Each row was made from one walk, in order. Every step used is in the known rows, and no mark comes twice. Write each row's walk.
Known rows
rovar-pigif-gimu-tusuk-liso: -.20,-.05,-.33,.35,-.24,.01,.82,-.19,-.09,-.09,-.31,.15,-.36,.53,-.09,-.15,.00,.36,-.03,-.04,.46,-.27,.22,.15,.02,-.03,.01,-.07,.25,-.25,.05,.44,-.11
tusuk-genemil-pigif-rovar: -.03,-.03,-.33,.08,-.08,-.20,.07,-.30,-.25,.15,-.32,.42,-.05,.24,-.16,.14,.15,.35,.06,-.07,.34,-.24,.16,.24,.10,-.07,.05,-.08,.19,-.02,-.09,.11,-.18
kegu-gimu-pigif-rovar-tusuk-liso-firir: -.37,-.11,-.31,.37,-.32,-.29,.41,-.16,-.40,-.17,-.38,.20,-.25,.56,-.05,.14,.06,.11,-.17,-.10,.34,.03,.36,.29,.02,-.09,-.08,.15,.18,-.20,.04,.43,-.25
tonar-liso-firir: -.18,-.04,-.21,-.05,-.33,-.14,.56,.01,-.12,-.06,-.15,.23,-.24,.19,.02,-.12,.13,.30,.03,.02,.14,.00,.26,.36,-.01,.04,-.08,.16,-.08,-.15,-.16,.23,-.04
tusuk-genemil-pigif: -.06,-.06,-.33,.04,-.24,-.20,.25,-.30,-.20,.16,-.26,.20,-.16,.11,-.07,.07,.14,.38,.09,.04,.38,-.20,.16,.18,.15,-.02,.06,.01,.08,-.17,-.17,.19,-.21
tusuk-rovar-pigif-gimu-tonar-liso-firir: -.13,-.14,-.24,.16,-.33,-.22,.75,-.07,-.11,-.05,-.11,.02,-.24,.60,.06,-.18,-.04,.28,-.07,.02,.41,-.33,.48,.24,-.07,-.06,-.12,-.08,.05,-.16,-.02,.38,-.20
tonar-liso-pigif-rovar: -.14,.07,-.22,.08,-.08,-.12,.40,-.17,-.17,.12,-.21,.41,-.15,.23,-.05,.02,.04,.29,-.11,.06,.15,-.06,.13,.42,.16,.13,-.08,.03,.07,.13,.01,.16,-.05
firir-liso: -.17,.10,-.21,-.05,-.21,-.06,.52,.01,.04,-.05,-.07,.20,-.24,.14,-.02,-.05,.05,.34,-.02,.07,.19,-.27,.03,.33,-.06,.13,.05,.03,-.04,-.14,-.07,.29,-.09
tonar-genemil-tusuk-rovar-pigif-gimu: .13,-.04,-.45,.25,-.23,-.28,.54,-.10,-.14,.13,-.31,.18,-.09,.30,-.11,-.05,.21,.34,.14,-.06,.64,-.27,.20,.07,.01,-.07,.08,-.17,.16,-.01,-.12,.32,-.26
tonar-rovar-pigif-gimu-tusuk-liso-firir: -.29,-.08,-.34,.35,-.20,-.01,.88,-.01,-.15,-.16,-.25,.24,-.29,.54,-.03,-.18,.04,.26,-.06,.03,.35,-.14,.36,.21,-.03,-.10,-.02,.05,.25,-.30,-.07,.49,-.17
liso-firir: -.13,-.06,-.19,.00,-.36,-.08,.56,-.04,-.13,-.01,-.17,.20,-.23,.31,.02,.09,.08,.24,-.09,-.06,.23,-.06,.18,.31,-.04,.16,-.13,.34,.05,-.26,-.11,.13,-.13
liso-tusuk-genemil-pigif-gimu: .00,-.22,-.39,.23,-.29,-.26,.33,-.32,-.26,.14,-.25,.15,.01,.34,-.03,.03,-.03,.34,.11,-.12,.43,-.23,.20,.19,.13,.05,.07,.03,.29,-.36,-.11,.17,-.25
pigif-gimu-kegu: -.04,-.19,-.22,.12,-.41,-.04,.49,-.21,.06,.12,-.09,.36,-.27,.53,.19,.06,.07,.34,-.03,-.10,.22,-.21,.10,.22,.02,.12,.21,-.01,-.09,-.24,.01,.15,-.01
genemil-pigif-gimu-tonar-liso-tusuk-rovar: -.10,-.18,-.30,.07,-.21,-.35,.37,-.15,-.21,.00,-.12,.17,-.04,.27,.18,-.16,-.07,.29,-.06,.03,.42,-.30,.33,.31,-.01,-.05,.13,-.04,.16,-.18,-.16,.24,-.19
kegu-gimu-pigif-rovar-tusuk-genemil: -.24,-.15,-.45,.37,-.26,-.32,.13,-.24,-.31,.03,-.26,.14,-.20,.40,-.17,.15,.12,.09,-.08,-.12,.41,-.14,.22,.16,.21,-.13,-.05,-.05,.04,-.06,.04,.30,-.25
rovar-tusuk-genemil-pigif-gimu-tonar-liso: -.04,-.24,-.40,.24,-.28,-.39,.43,-.32,-.15,.07,-.16,.05,-.24,.36,.04,-.22,.09,.42,.14,.05,.52,-.41,.37,.15,.13,-.26,.19,-.16,.02,-.12,-.13,.43,-.15
pigif-gimu-tusuk-liso: -.23,-.10,-.30,.18,-.24,.00,.62,-.14,-.07,-.10,-.28,.27,-.25,.47,.01,-.13,-.01,.32,.01,-.05,.39,-.23,.13,.21,-.08,.00,.11,-.07,.20,-.27,-.08,.36,-.04
firir-liso-tusuk-rovar-pigif-gimu: -.08,.02,-.34,.30,-.19,-.16,.74,-.01,-.09,-.05,-.08,.01,-.09,.48,-.14,-.10,-.15,.26,-.06,.04,.38,-.44,.24,.21,-.09,.15,-.16,-.11,.26,-.22,.10,.40,-.33
firir-liso-tonar-rovar: -.18,.05,-.27,.01,-.06,-.21,.48,.14,.01,.02,.01,.21,-.17,.00,.13,-.05,.18,.25,-.10,.13,.30,-.11,.10,.37,-.01,.16,.06,.12,-.12,-.21,-.13,.29,-.13
tonar-rovar: -.12,.03,-.29,.02,-.11,-.07,.32,.08,-.03,.07,-.08,.47,-.24,.04,.01,.00,.22,.27,-.05,.05,.22,-.07,.04,.28,.10,.02,-.01,.16,-.01,-.07,-.15,.13,-.04
firir-liso-pigif-gimu: -.13,.03,-.20,.11,-.32,-.08,.67,-.19,.03,.10,-.08,.09,-.14,.44,.07,.02,-.16,.38,-.06,.05,.27,-.28,.06,.33,.05,.28,.07,-.01,.13,-.24,.09,.39,-.16
tonar-liso-tusuk-genemil-pigif: -.13,-.10,-.38,.10,-.17,-.32,.33,-.22,-.30,.06,-.23,.17,-.08,-.08,-.07,-.17,.08,.33,.14,.10,.26,-.16,.25,.25,.19,-.04,.05,.00,.07,-.16,-.25,.21,-.18
gimu-tonar-genemil-pigif-rovar-tusuk-liso: -.04,-.01,-.38,.25,-.04,-.29,.28,-.29,-.29,.01,-.35,.40,-.24,.21,-.04,-.08,.20,.31,-.08,.06,.56,-.20,.24,.18,-.02,-.20,.23,.03,.24,.01,-.23,.18,-.16
tusuk-rovar: -.08,-.01,-.28,-.01,-.17,-.11,.35,-.02,-.10,.10,-.15,.27,-.18,.23,-.07,.09,.09,.24,-.06,.08,.34,-.20,.12,.20,-.06,.10,-.17,.02,.07,-.03,-.12,.15,-.19
tusuk-genemil: -.10,-.11,-.32,.06,-.23,-.13,.37,-.18,-.11,.14,-.17,.21,-.19,.20,-.13,-.01,.08,.29,.09,.01,.32,-.23,.08,.12,.09,.07,-.07,-.01,-.01,-.17,-.17,.13,-.15
tusuk-genemil-pigif-gimu: .00,-.15,-.36,.11,-.31,-.20,.25,-.32,-.14,.20,-.26,.21,-.08,.40,-.02,.06,.06,.46,.21,-.10,.45,-.24,.18,.15,.10,-.05,.14,-.13,.17,-.26,-.07,.25,-.17
kegu-gimu-tonar-liso-tusuk-genemil-pigif: -.25,-.25,-.33,.15,-.34,-.47,.27,-.25,-.34,-.07,-.17,.07,-.09,-.14,.09,-.13,.03,.25,.01,.01,.38,-.18,.31,.23,.23,-.13,.19,.10,-.02,-.35,-.27,.26,-.20
rovar-tusuk-genemil-pigif: -.01,-.09,-.43,.25,-.23,-.28,.38,-.29,-.24,.13,-.26,.07,-.24,.17,-.16,.07,.21,.32,.08,.09,.46,-.26,.24,.10,.19,-.10,-.04,.09,.13,-.10,-.15,.32,-.29
kegu-gimu-tonar-genemil-pigif-rovar-tusuk-liso: -.12,-.05,-.40,.32,-.19,-.39,.17,-.26,-.35,-.07,-.37,.37,-.21,.13,-.02,.00,.20,.32,-.05,-.06,.62,-.07,.28,.16,.04,-.25,.28,.02,.19,-.13,-.19,.28,-.15

Which walk is each row?
.00,-.08,-.43,.31,-.07,-.19,.29,-.16,-.22,.10,-.24,.30,-.18,.41,-.31,.07,.16,.19,.04,-.04,.37,-.33,.19,.14,.05,-.04,-.18,-.01,.15,.05,-.04,.20,-.21  pigif-rovar-tusuk-genemil
.03,-.04,-.40,.02,-.16,-.34,.31,-.01,-.18,.09,-.26,.30,-.05,-.04,-.06,-.02,.26,.24,.10,.06,.51,-.20,.08,.13,-.04,-.03,.12,-.02,.03,.06,-.36,.16,-.24  tonar-genemil-tusuk-rovar
-.21,-.10,-.45,.33,-.12,-.20,.72,-.02,-.03,.00,-.07,-.08,-.17,.32,-.05,-.24,.10,.21,-.03,.10,.51,-.37,.26,.17,.07,.01,.06,-.16,.02,-.26,-.04,.54,-.25  firir-liso-tonar-rovar-pigif-gimu-tusuk-genemil
-.05,-.13,-.44,.28,-.22,-.20,.48,-.17,-.15,.10,-.19,.08,-.29,.25,-.22,.01,.15,.24,.07,.07,.40,-.30,.18,.06,.11,.00,-.14,.08,.04,-.10,-.13,.26,-.25  rovar-tusuk-genemil
-.02,-.12,-.24,.23,-.35,-.07,.66,-.21,.03,.04,-.11,.11,-.37,.54,.07,-.04,.03,.34,-.17,-.17,.47,-.35,.20,.18,.09,.07,.00,.15,.10,-.27,.11,.20,-.10  rovar-pigif-gimu-tonar
-.06,.05,-.32,-.04,-.25,-.24,.48,-.01,-.02,.07,-.09,.07,-.16,-.02,.04,-.13,.18,.28,-.04,.07,.46,-.05,.04,.25,-.07,.25,.14,.05,-.11,-.21,-.19,.16,-.12  firir-liso-tonar-genemil
-.20,-.13,-.26,.27,-.16,-.45,.36,-.33,-.36,-.02,-.39,.36,-.03,.03,.06,.06,.06,.20,-.11,-.05,.54,-.16,.13,.21,.12,-.04,.32,.11,.14,-.15,-.24,.27,-.20  kegu-gimu-tonar-genemil-tusuk-liso-pigif-rovar
.02,-.03,-.44,.25,-.20,-.39,.47,-.26,-.30,.13,-.38,.09,-.23,.03,.02,-.04,.30,.36,.01,.13,.70,.08,.25,.13,.04,.01,.12,.14,.15,-.21,-.25,.28,-.26  rovar-tusuk-liso-tonar-genemil-pigif
-.08,-.02,-.38,.09,-.14,-.28,.48,-.14,-.20,.01,-.40,.37,-.14,-.04,-.04,-.13,.21,.36,.17,.05,.46,-.11,.04,.15,-.01,-.06,.26,.01,.06,-.13,-.38,.25,-.13  tonar-genemil-tusuk-liso
.04,-.21,-.32,.09,-.31,-.30,.42,-.17,-.05,.06,-.19,.26,-.13,.21,.17,-.10,.16,.31,.03,-.19,.58,-.30,.07,.18,.00,-.02,.37,.12,.02,-.20,-.26,.17,-.08  pigif-gimu-tonar-genemil-tusuk
.04,.04,-.35,.23,-.10,-.19,.24,-.16,-.23,.05,-.29,.37,-.23,.30,-.10,.18,.26,.31,-.11,-.09,.39,-.15,.20,.31,.09,-.08,-.04,.19,.24,.08,.05,.23,-.18  genemil-pigif-rovar-tusuk
-.12,-.15,-.43,.34,-.32,-.04,.69,-.22,-.09,.04,-.21,.01,-.28,.50,-.19,-.11,.04,.28,.02,-.08,.48,-.36,.23,.05,.13,-.01,-.05,-.10,.15,-.20,.02,.35,-.18  rovar-pigif-gimu-tusuk-genemil
.04,-.21,-.35,.08,-.24,-.36,.36,-.11,-.09,.09,-.17,.24,-.04,.27,.12,-.07,.11,.24,.04,-.07,.65,-.38,.12,.13,-.13,-.08,.28,-.07,.05,-.08,-.30,.18,-.21  pigif-gimu-tonar-genemil-tusuk-rovar
.01,.01,-.34,.28,-.09,-.12,.34,-.07,-.15,.03,-.22,.37,-.27,.39,-.17,.12,.22,.22,-.11,-.10,.33,-.20,.14,.28,.02,.02,-.17,.17,.17,.08,.06,.18,-.13  pigif-rovar-tusuk
-.02,.00,-.33,.21,-.13,-.28,.61,-.07,-.19,.02,-.28,.15,-.19,.15,-.11,.08,.20,.24,-.05,.02,.48,-.36,.21,.16,.09,-.04,-.12,.12,.12,.03,-.09,.37,-.35  genemil-tusuk-rovar-pigif
-.09,-.08,-.26,.18,-.31,-.12,.68,-.16,.02,-.01,-.11,.13,-.39,.44,.07,-.24,.06,.42,-.04,-.08,.38,-.31,.27,.25,.09,-.04,.05,-.02,-.05,-.13,.06,.31,.00  rovar-pigif-gimu-tonar-liso
.01,-.09,-.37,.36,-.24,-.15,.65,-.08,-.15,.07,-.15,.10,-.13,.52,-.13,.02,-.07,.23,-.09,-.06,.47,-.28,.26,.16,.00,.15,-.27,.06,.32,-.21,.10,.22,-.31  liso-tusuk-rovar-pigif-gimu
-.13,-.01,-.36,.15,-.01,-.26,.23,-.19,-.27,-.02,-.21,.25,.07,.14,-.18,-.01,-.04,.23,.02,.02,.25,-.37,.16,.33,.03,.02,.10,-.06,.25,-.13,-.11,.21,-.27  firir-liso-tusuk-genemil-pigif-rovar
-.13,-.01,-.34,.28,-.18,-.15,.64,-.12,-.15,-.01,-.27,.22,-.36,.28,-.13,-.04,.12,.32,.01,.11,.38,-.20,.17,.14,.02,-.02,-.11,.12,.15,-.14,-.10,.37,-.16  rovar-tusuk-liso
-.17,.03,-.34,.19,-.18,-.03,.65,-.03,-.12,-.05,-.20,.07,-.34,.23,-.15,-.01,.14,.13,-.23,.10,.43,-.28,.23,.16,.04,.03,-.20,.07,.13,.02,-.02,.28,-.26  gimu-tusuk-rovar-pigif
-.23,-.05,-.37,.32,-.29,-.25,.19,-.13,-.24,-.04,-.24,.25,-.31,.38,-.04,.21,.19,.11,-.23,-.16,.37,-.01,.19,.29,.18,-.05,-.04,.15,.05,-.02,.13,.27,-.18  kegu-gimu-pigif-rovar-tusuk
-.23,-.13,-.39,.19,-.22,-.24,.06,-.22,-.32,-.06,-.35,.28,-.08,.13,-.13,.15,.17,.22,-.02,-.15,.42,-.13,.23,.24,.16,-.19,.15,-.03,.17,-.11,-.08,.28,-.18  kegu-gimu-tusuk-genemil-pigif-rovar
-.05,-.09,-.38,.39,-.10,-.23,.43,-.31,-.27,.22,-.25,.17,-.14,.40,-.27,.16,.03,.16,-.09,.07,.37,-.30,.18,.17,.21,.11,-.24,.10,.23,.07,.01,.22,-.32  liso-pigif-rovar-tusuk-genemil
-.20,-.20,-.22,.26,-.07,-.32,.67,-.23,-.16,.05,-.21,.33,-.10,.27,.25,-.05,-.04,.29,-.11,.09,.44,-.37,.15,.27,.11,-.03,.28,.15,.17,-.25,-.21,.44,-.22  genemil-tusuk-liso-pigif-gimu-tonar-rovar
-.14,-.16,-.32,.12,-.03,-.37,.19,-.28,-.35,-.01,-.21,.30,-.04,.08,-.03,-.16,.03,.22,-.06,.00,.30,-.33,.27,.33,.13,-.12,.13,.02,.11,-.06,-.21,.09,-.16  gimu-tonar-liso-tusuk-genemil-pigif-rovar
-.08,.00,-.40,.24,-.12,-.13,.46,.08,-.07,.03,-.09,.34,-.33,.12,-.07,.00,.27,.23,-.07,.11,.31,-.13,.14,.21,.11,-.04,-.11,.25,.02,.00,-.12,.27,-.13  tonar-rovar-tusuk
-.25,.00,-.28,.12,-.25,-.08,.69,-.10,-.05,.00,-.06,-.01,-.10,.46,.03,-.05,-.20,.19,-.18,.19,.36,-.43,.13,.29,-.06,.19,.03,-.15,.21,-.10,.00,.48,-.29  firir-liso-pigif-gimu-tusuk-rovar
-.29,-.19,-.37,.17,-.38,-.17,.35,-.12,-.20,-.07,-.22,.08,-.20,.06,-.13,.03,.10,.16,.00,-.06,.38,-.17,.15,.11,.15,-.04,.04,.04,-.02,-.27,-.17,.30,-.15  kegu-gimu-tusuk-genemil
-.02,-.11,-.24,.27,-.42,-.02,.70,-.23,.05,.09,-.12,.24,-.37,.58,.10,.02,.10,.38,-.07,-.10,.30,-.26,.21,.17,.13,.09,.11,.00,-.04,-.19,.14,.26,-.10  rovar-pigif-gimu-kegu
-.01,-.24,-.31,.14,-.39,-.20,.33,-.41,-.10,.21,-.18,.27,-.13,.44,.13,.05,.09,.42,.13,-.03,.33,-.30,.22,.15,.13,-.04,.34,-.19,-.02,-.25,-.09,.24,-.15  tusuk-genemil-pigif-gimu-kegu
-.03,-.15,-.20,.04,-.34,-.16,.35,-.28,-.05,.08,-.14,.22,-.23,.41,.23,.05,.06,.41,-.12,-.15,.47,-.27,.18,.30,.05,.01,.25,.16,.13,-.27,-.04,.17,-.08  genemil-pigif-gimu-tonar
-.18,-.06,-.23,.20,-.14,-.29,.71,-.29,-.24,.06,-.37,.23,-.14,.11,.03,.09,.01,.30,-.05,.13,.36,-.21,.08,.26,.15,.10,.05,.23,.18,-.17,-.18,.39,-.28  genemil-tusuk-liso-pigif
